Known rows, with every step that occurs
U B K: [-48  24 -10  20 -19   9  19   8 -62  46 -21  -1  17   4 -25 -43   0  35
  28  27 -17  -7  20   9  28]
K B U: [-57  38   2  19 -25 -19  23  13 -51  41 -13 -33 -29  -2  49 -37  11  40
   0  43  12   1  25  39  37]
U B K M T: [-52  14 -19  28 -17  -3  31  13 -32  97 -15  -5   4  21  41 -64  16  47
  10  47  -8  -6   7  21  22]
G T V L: [-65  46 -36   7 -42  -2  -3  34  -7  39 -18 -26 -22  11 -33  43  51  17
  42  14   8 -14 -20  13  42]
U B K M T A: [-58   8 -24  19 -22  10  35   9 -16  73 -14  -4 -11  20  11 -82   4  47
   0  37 -21 -14  -1  16  31]
T U B K: [-58  36 -22  20 -22  10  29  13 -60  30 -22  -2   0  10 -67 -72  -9  34
  45  24 -17 -11   8  14  34]
G T A K B U: [-59  54 -11   9 -52   1  33  28 -45  40 -19 -27 -42 -23  25 -75  17  44
  -5  34   5 -11  13  39  42]
U B K M T V L: [-64  17 -36  23  -9   0   9  22   7 104 -12  -5  -8  47  26 -38  20  45
  31  42 -17   2  -5  16  28]
T U: [-59  41 -19  18 -36  -4  33  17 -36   9 -18 -10 -28  -3 -53 -14  21  23
  19  20   7 -17  -9  28  40]
U B K M: [-55  26  -6  30 -14   8  32  12 -48  85 -18   5   8  11  10 -50   0  41
  12  30 -17  -7  18  14  25]
K B: [-43  29 -17  25 -30 -12  24  10 -37  25 -13 -23 -43  -5  24  -7  35  31
   1  44  13   8   8  38  35]
V L: [-52  25 -10  17 -34   1  11  10 -13  26 -16 -25  -1 -10   4  49  45  20
  16  23  -3 -17  -3  32  38]
A K M T G: [-45  29 -23  36 -29  -4  37  31 -15 103  -9  12 -21   1  21 -37  50  48
 -26  44   5  10 -18  50  25]
A K: [-37  35  -3  25 -37   6  30  21 -35  45 -19   4  -9 -24   2   0  46  32
 -11  31   3  -1   7  35  26]
L V T U: [-32  41  16  30 -25   1  26  23 -34  28 -19 -17 -22 -49 -61  26  19   4
  50  23   2 -14 -17  33  32]
V T A K B: [-13  34   8  25 -34  12  34  21 -21  24 -17 -10 -46 -42 -13 -46  23  32
 -10  33  -5  15  -1  48  39]
M T: [-48  16 -23  16 -35 -13  22  13 -14  37 -14 -27 -18   3  24   4  53  30
  -1  38  15  -9  -8  30  31]
G T U B K: [-64  50 -34  13 -34  12  27  24 -71  34 -26 -14  -4   6 -75 -73   1  29
  60  13  -7 -27   0   7  36]
L V T M: [-29  31  20  22 -38  11  19  24 -22  39 -19 -23  -3 -61 -35  48 -19   9
  26  13  -3 -15 -13  22  31]
K M T: [-55  20 -19  26 -30 -16  36  18  -1  72 -10 -17 -25   3  59  -3  49  37
 -15  44  14 -10  -8  36  28]
M T U B: [-55  22 -39  20 -31  -2  27  19 -40  27 -16  -6 -31  17 -30 -62  23  38
  25  34   0   2 -11  32  30]
M K B: [-28  25 -23  27 -39  -8  39  17 -25   7  -7 -15 -53 -10   9   0  64  43
 -27  52  11  15   9  47  39]
A K M T: [-44  27 -12  32 -33  -8  43  25  -4  95 -13   4 -25 -10  70 -20  59  47
 -30  49  10   1  -5  49  20]
M T A K: [-42  18 -23  12 -45   5  32  17  -4  32 -16  -7 -26 -15   1 -35  46  37
 -25  37   0 -10 -11  37  32]

Rows
[-43  42 -43  10 -66   3  38  33 -25   9 -13 -31 -53 -23 -14 -10  27  43
 -15  32  15  -4  -9  33  45] : G T M K B
[-52  19 -30  22 -32 -11  15  20 -25  41  -9 -13 -17  10 -22 -16  43  32
   3  39  10   2 -21  32  36] : M T G
[-43  37  -1  22 -33 -16  39  19 -37  23  -7 -28 -37  -8  36 -36  43  50
 -21  54  10   9  22  48  40] : M K B U
[-70  51 -31  20 -29  10  41  28 -61  71 -24  -4 -13  14 -38 -77   3  37
  44  17  -8 -26  -2  15  33] : G T U B K M
[-27  37  24  29 -32  20  45  28  -2  58 -17   9 -23 -44 -14 -35  25  31
 -21  18 -12  -5 -12  45  35] : V T A K M
[-16  26  18  25 -45  14  33  30 -11  24 -13 -15 -13 -65 -49  49   9  18
   3  25  -4  -8 -15  31  35] : L V T M K
[-58  24 -34  17 -22   1  28  14 -47  41 -19 -13  -4  23 -29 -84   5  38
  39  39  -9 -12  -1  20  31] : M T U B K
[-50  28 -15  14 -39 -11  33  16 -24  48 -11 -25 -44  -7  63 -87  25  53
 -25  54   5   6  12  52  36] : M T A K B U
[-27  32  16  33 -23   4  11  25 -41  49 -13  -7  -4 -46 -66  37  25   7
  38  25  -3   3 -19  29  32] : L V T G
[-53  10 -28  10 -42  -3  27  10  -2  12 -13 -22 -27   0 -14 -18  35  29
 -10  32   4 -18 -16  23  41] : M T A
[-58  33 -25  14 -27  -3   0  23   2  31 -14 -14 -21  15 -29  43  35  21
  25  21  -2  -2 -11  16  40] : T V L
[-63  47 -41  14 -43  11  26  29 -61  22 -24  -5 -27  -1 -78 -49  24  27
  48  10   2 -15 -10  20  35] : G T U B
[-18  32  10  19 -48  14  37  30  -4   2 -12 -18 -11 -46 -48   6  12  31
 -16  15  -1  -5 -18  33  44] : V T M K
[-14  31  -1  24 -44   6  39  28 -11   5 -10 -27 -41 -40 -16 -13  11  38
 -18  32   3  13  -8  46  46] : V T M K B
[-25  38  26  26 -35  -2  35  29 -30  36 -10 -36 -32 -61  14  -3  -9  36
   1  44   1   3   7  45  38] : L V T M K B U
[-56  35   1  26 -20  -3  35  12 -28  76 -16 -12   6  -1  26 -19  17  35
   2  33  -3 -24  10  17  33] : B K M
[-56  16 -28  32 -12   2  25  19 -40 102 -10   5   3  31   0 -79   9  50
  13  44 -14   4  -5  24  27] : U B K M T G
[-50  38  -8  15 -46  -5  41  24 -26  16  -8 -30 -38 -16  21 -44  -5  55
 -30  41   5   2  14  42  45] : T M K B U
[-42  29 -10  14 -46  17  33  17 -20  21 -19   4 -20 -29 -33 -22  30  33
 -19  22  -9  -7  -1  29  35] : T A K
[-62  16 -18  16 -30  -4  38   9   3  61 -12 -22 -12  12  20 -50  23  38
 -11  39  -6 -32  -9  18  40] : B K M T A
[-61  48 -39   8 -43  -8   8  38 -23  38 -19 -16 -30  10 -49   9  42  22
  28  18  19 -11 -14   5  39] : G T V
[-58  21 -37  12 -29 -13  -2  23  17  45 -11 -26 -26  28  10  28  54  27
  22  36   7   1 -21  24  38] : M T V L
[-64  40 -19  29 -15   9  42  18 -51  69 -19   8 -10  14 -32 -80 -10  41
  28  27 -17 -15   7  20  31] : T U B K M
[-33  33  11  17 -40  10  22  26 -17  20 -18 -23  -3 -39 -37   6 -18  19
  12   6   1 -13 -15  24  42] : V T M
[-26  44  27  22 -31   4  32  23 -31  41 -16 -21 -29 -44  20 -78   1  40
  -7  36  -5  11  13  52  42] : V T A K B U
[-21  33  30  35 -31  17  41  28  -9  78 -17  11 -22 -66  -8   9  25  21
  -4  27 -14  -8  -9  40  25] : L V T A K M
[-41  43  11  36  -9  12  41  23 -45  69 -20   1  -3  -7 -45 -85 -14  33
  42  17 -19  -9  -3  28  33] : V T U B K M
[-61  14 -23  19 -37  -5  38  15  13  50 -10 -15 -37   5  20 -23  35  34
 -25  36   5 -16 -18  30  38] : K M T A
[-49  40 -32   6 -68  10  37  35 -18   4 -16 -22 -21 -27 -51  11  30  34
 -11  14  10 -23 -18  21  44] : G T M K
